What can hang from each mark
pubi: bune gapigu pogok togeb
bune: gapigu pubi
dakogo: gapigu
pogok: gapigu togeb
togeb: pubi
gapigu: pogok pubi togeb

Each row was made from one small tree. Brackets hold a mark, then the marks that hang from it, in alphabetical order. Every link used is in the known rows. Write each row's tree.
Known rows
(dakogo (gapigu (pubi bune))): [ 30.5  17.5 -32.7   8.0   6.2  -0.5  21.1  -1.1  15.4   8.8 -10.7  21.1
 -19.5  -7.0   6.9  -4.2   1.5   2.0  -5.6]
(gapigu pogok togeb): [ 1.8  9.6 10.0  3.3 -4.2  3.4 27.6 -2.5 10.9  5.9 -5.5  9.3 13.3  4.9
 -6.8  3.4  5.7  2.5 -7.3]
(pubi pogok): [ 10.1  11.3 -25.6  10.1   2.2 -12.0  16.6  -1.5  19.5   2.0  -6.0   6.9
   6.5  -6.4   2.0  15.4   5.0  -8.1 -20.1]
(pogok (togeb pubi)): [  2.0   6.1 -45.0  -3.5  -3.9  -2.2  24.6  -2.0   6.9   4.4  -2.4  -4.9
  15.5  -7.0  -2.2   0.3   4.9  -8.8  -3.6]
(gapigu (pogok togeb) pubi): [  4.6  24.1 -15.2   3.7  -6.0  -4.8  25.5  -0.5   9.2  10.4 -10.2   6.4
  10.0  -1.2  -3.8 -12.9  -0.6   1.6  -8.2]
(dakogo gapigu): [ 13.0  11.9 -22.3   0.8   4.3  -3.6  22.6  -4.4  13.4   0.1   1.7  11.2
  -6.3  -6.6  -0.3   8.5   4.2   6.3   0.6]
(dakogo (gapigu togeb)): [  8.6   9.7 -17.8  -1.1   3.1  -0.9  27.9  -1.4  11.4   1.7   1.5  11.9
  -4.7   3.4  -0.9  10.9   3.2   5.1   0.5]
(dakogo (gapigu (pubi bune) togeb)): [ 27.5  16.3 -26.2   6.4   5.2   2.2  27.5   1.1  13.0   9.8 -11.7  22.2
 -18.3   3.7   6.0  -3.7   1.2   1.4  -6.8]
(gapigu pogok): [ 4.2 10.8  3.0  4.5 -2.9  1.0 20.9 -4.5 12.9  4.5 -5.8  8.9 13.4 -4.5
 -5.9  1.4  6.1  2.5 -7.4]
(bune pubi): [ 24.9  13.9 -26.1   7.4   0.4  -4.2  19.2  -2.3  14.1   3.3  -9.0   7.1
  16.6  -5.5  -2.1   6.5   3.8  -8.2  -9.2]
(bune gapigu (pubi togeb)): [ 39.0  12.8 -44.0   4.8   1.3  -9.9  15.9   0.5  11.1   2.7   5.1   2.0
  18.0   0.2  -1.6  10.5   1.0   6.2 -10.9]
(bune (gapigu togeb)): [ 18.9   7.4 -16.0  -0.4  -0.7  -7.1  23.5   0.2  10.1   3.1   4.0   9.6
  11.2   5.4  -3.6  17.9   5.2   7.1  -3.6]
(gapigu (pubi pogok) togeb): [ 12.5  20.9 -19.6   9.9   1.3  -6.7  22.5   2.3  17.3   7.2  -8.5  12.0
  -2.8   4.0   4.0   6.8   1.9  -6.4 -25.4]
(bune (gapigu pogok)): [16.3 11.0 -7.4  0.8 -1.0 -2.1 18.0 -3.5 13.1  6.2  0.4 11.5 19.8  1.2
 -6.0  5.4  5.9 10.5  2.4]
(dakogo (gapigu (togeb (pubi bune pogok)))): [ 18.1  -0.4 -48.9   6.3   8.2   5.7  25.5   0.2  19.1   8.7 -11.1  16.7
  -4.8   5.6   6.5   4.4   6.3 -14.1  -0.8]
(dakogo (gapigu pogok (pubi bune togeb))): [ 26.1  18.4 -25.6   7.9   3.6   4.8  23.4  -0.8  13.4   9.0  -6.7  17.1
 -14.1  -1.3   3.5 -15.4  -2.0  11.0 -11.7]
(gapigu pogok (pubi bune) togeb): [ 18.9  15.1   4.1  10.2  -1.8   6.6  26.7   0.8  13.1  14.0 -18.2  20.0
   0.2   5.3  -0.8  -9.0   3.1  -3.2 -13.0]
(bune gapigu (pubi pogok)): [ 38.2  13.4 -48.9  11.8   5.0 -14.1  13.2   0.1  21.1   6.1  -7.2  10.6
  21.1   2.9   1.7  15.9   2.4  -8.2  -6.6]
(dakogo (gapigu pogok (togeb (pubi bune)))): [ 13.8  -2.0 -23.7  -0.3   3.9  20.3  31.3  -2.3  13.0  12.7 -10.6  17.7
   0.9   7.3  -1.0  -9.6   7.6  -3.3  12.1]
(gapigu togeb): [  6.1   9.3  -5.6   2.5  -1.9  -3.4  26.1  -1.1  10.6   2.5  -2.9   6.9
   4.8  -0.5  -2.9  13.0   5.1  -0.7 -14.9]
(togeb (pubi bune gapigu pogok)): [ 25.6   2.0 -57.5  13.3   2.0   0.6  15.2  -1.3  21.6   9.9 -12.5   2.6
  16.7  -5.5   8.8   8.5  10.2 -20.8 -22.3]
(pogok (gapigu togeb)): [ -0.1   1.6 -19.0   0.8  -0.9 -21.2  28.8  -2.9  13.9   5.7  -2.6   1.3
  20.8  -0.1  -5.2  16.3  12.1  -2.9 -14.8]

Write each row's tree
[ 28.1   8.0 -51.9  18.1   1.4 -12.9  13.0   1.0  20.2   4.7  -6.0  -2.9
  11.2  -5.4   9.7  16.0   3.8  -8.7 -41.0] => (pubi bune gapigu pogok togeb)
[ 32.5  -0.9 -44.4   1.1   2.8   2.7  16.3  -2.8  13.0   8.5  -4.0  11.6
  11.8  -4.2   1.6   5.5  10.3  -4.0   2.0] => (togeb (pubi (bune gapigu)))
[ 11.5  -3.0 -10.7   2.9  -1.3  17.6  27.9  -1.8  11.8  12.9 -13.7  12.4
  13.1   4.7  -3.8  -6.9  10.0 -10.2  -2.2] => (gapigu pogok (togeb (pubi bune)))
[  7.8   5.3 -37.7  -4.5  -4.0   1.9  23.1  -1.8   7.6  10.2   0.7   0.9
  27.2   3.8  -6.2  -4.8   5.2   2.0  12.1] => (bune (gapigu (pogok (togeb pubi))))
[ 19.6  16.3 -59.9  13.0   0.0 -18.0  21.5   1.5  17.4   6.5 -14.5  -0.9
  21.6   0.9   1.3   6.7  -2.4 -17.9  -9.7] => (bune (pubi (pogok togeb)))
[  6.2   6.6 -52.9   0.4  -6.2  -2.3  22.2  -1.6   9.2   6.5  -0.7 -12.0
  25.7  -5.1   1.7   3.7   5.8  -8.9 -13.0] => (pogok (togeb (pubi gapigu)))
[  5.7  13.3 -19.0   2.2  -1.2 -19.0  28.3  -1.0  13.1   9.3  -4.7   5.5
  11.0   0.3  -1.4   5.5   8.9  -0.7 -20.8] => (pogok (gapigu pubi togeb))
[ 11.9  11.9 -56.3   7.5  -1.7 -29.7  26.9  -0.9  14.2  13.9 -16.5   3.2
  12.9  -6.3   1.8  -2.5   5.1 -10.7 -15.5] => (pogok (gapigu (pubi bune)) togeb)
[ 0.3  2.1  0.9 -2.8 -3.2 16.4 28.2 -3.0  9.3  8.3 -4.2  7.3 16.3  5.8
 -6.4 -4.6  9.1 -3.5 -1.9] => (gapigu pogok (togeb pubi))
[ 12.2  21.9  -2.5   4.6  -3.5   2.9  21.3  -0.9   9.6   5.4  -1.0   4.6
   1.2  -3.1  -2.1  -9.7   0.0  10.7 -24.1] => (gapigu pogok (pubi togeb))
[ 17.9   9.7 -27.4   7.9   1.1 -17.8  28.0  -0.1  15.5  13.4 -15.6  11.1
   8.2   0.5   2.2   3.3   9.7  -7.5 -19.7] => (pogok (gapigu (pubi bune) togeb))
[ 27.2  -1.2 -29.5   1.9   1.4  10.3  18.2  -3.1  13.9  12.1  -8.3  13.8
  18.9   0.7  -2.0  -4.1  10.7  -0.5   7.3] => (togeb (pubi (bune (gapigu pogok))))
[ 16.4  13.5 -43.9  12.1  -0.8 -14.2  14.9   0.3  18.2   1.1   3.9  -7.2
  14.9  -4.7   6.7  17.8   2.9  -2.8 -41.7] => (pubi gapigu pogok togeb)
[ 23.6   4.2 -21.8  11.2  -1.7  -3.2  23.1   0.2  14.8   8.0 -10.5   4.9
  15.4   2.6   3.6  13.9   7.2  -7.9 -24.7] => (pubi bune (gapigu togeb))
[ 32.4  13.0 -26.3   5.4  -0.8  -1.7  18.2  -0.3  11.9   6.0   1.1   5.6
  25.6   6.1  -5.1   1.8   0.4  10.0  -6.4] => (bune (gapigu pogok) (pubi togeb))
[ 23.6   6.5 -44.8  15.0   3.0 -12.2  15.0   0.8  18.2   2.8  -8.4   4.7
   0.7  -7.7   5.3  14.4   3.6  -8.4 -31.0] => (pubi bune pogok togeb)
[ 29.7  21.7 -33.2   1.8  -0.2  -6.8  15.3   1.3   8.9   4.0   8.7   5.1
   0.0  -4.4   2.0   6.1   0.9  15.6 -21.1] => (bune (gapigu (pubi togeb)))
[ 30.8  14.5 -68.3  10.0   1.3 -21.2  18.7   2.4  17.1   8.2  -8.2   2.6
  27.3   6.4   1.0  12.7  -2.3 -10.8  -0.2] => (bune gapigu (pubi (pogok togeb)))
[ 27.9  16.1 -32.1  10.3   0.3  -3.6  19.1   1.3  11.5   5.2  -7.6   7.0
  -9.3  -9.4   5.3  -1.8   1.5   0.1 -32.0] => (gapigu (pubi bune togeb))
[ 18.8  23.3 -32.7   1.5   3.8  -0.3  21.8  -0.4  10.6   1.0   6.9   6.9
 -18.0  -5.8   4.5  -3.5  -1.9  14.9 -17.0] => (dakogo (gapigu (pubi togeb)))
[ 20.4  -0.3 -48.1   9.9   4.4   1.3  16.7  -1.7  19.8   7.7 -14.8   8.9
   6.5  -7.0   5.2   6.6  10.2 -19.7 -13.8] => (togeb (pubi bune pogok))
[  3.0   6.5 -48.0   8.1   1.5 -32.0  19.4  -1.9  18.9   1.8   1.6  -5.7
  18.3  -6.8   0.7  19.0   8.8  -4.8 -31.8] => (pubi (pogok gapigu) togeb)
[  8.8  23.9 -45.1  10.3  -1.7 -17.8  20.8   2.6  15.7   7.7 -11.3   3.1
   3.3  -3.7   3.2   1.5  -2.6  -9.0 -20.9] => (gapigu (pubi (pogok togeb)))
[ 33.0  12.7 -18.4   6.0   0.1  -0.5  18.5  -2.2  14.7   8.5  -6.9  11.9
  27.5   6.0  -6.3   2.6   3.3   3.4   6.9] => (bune (gapigu pogok) pubi)
[ 27.8   6.2 -40.2  11.9  -2.3  -7.0  16.8  -0.6  13.7   4.0  -2.5  -2.4
  10.7  -8.4   5.4  12.0   5.3  -1.6 -35.2] => (pubi bune gapigu togeb)
[ 36.2   5.9 -42.0   5.4   1.8 -10.3  15.8  -0.2  11.5   3.8   2.2   6.9
   7.2  -4.6   1.9  14.5   3.8   7.3 -16.9] => (pubi (bune gapigu) togeb)
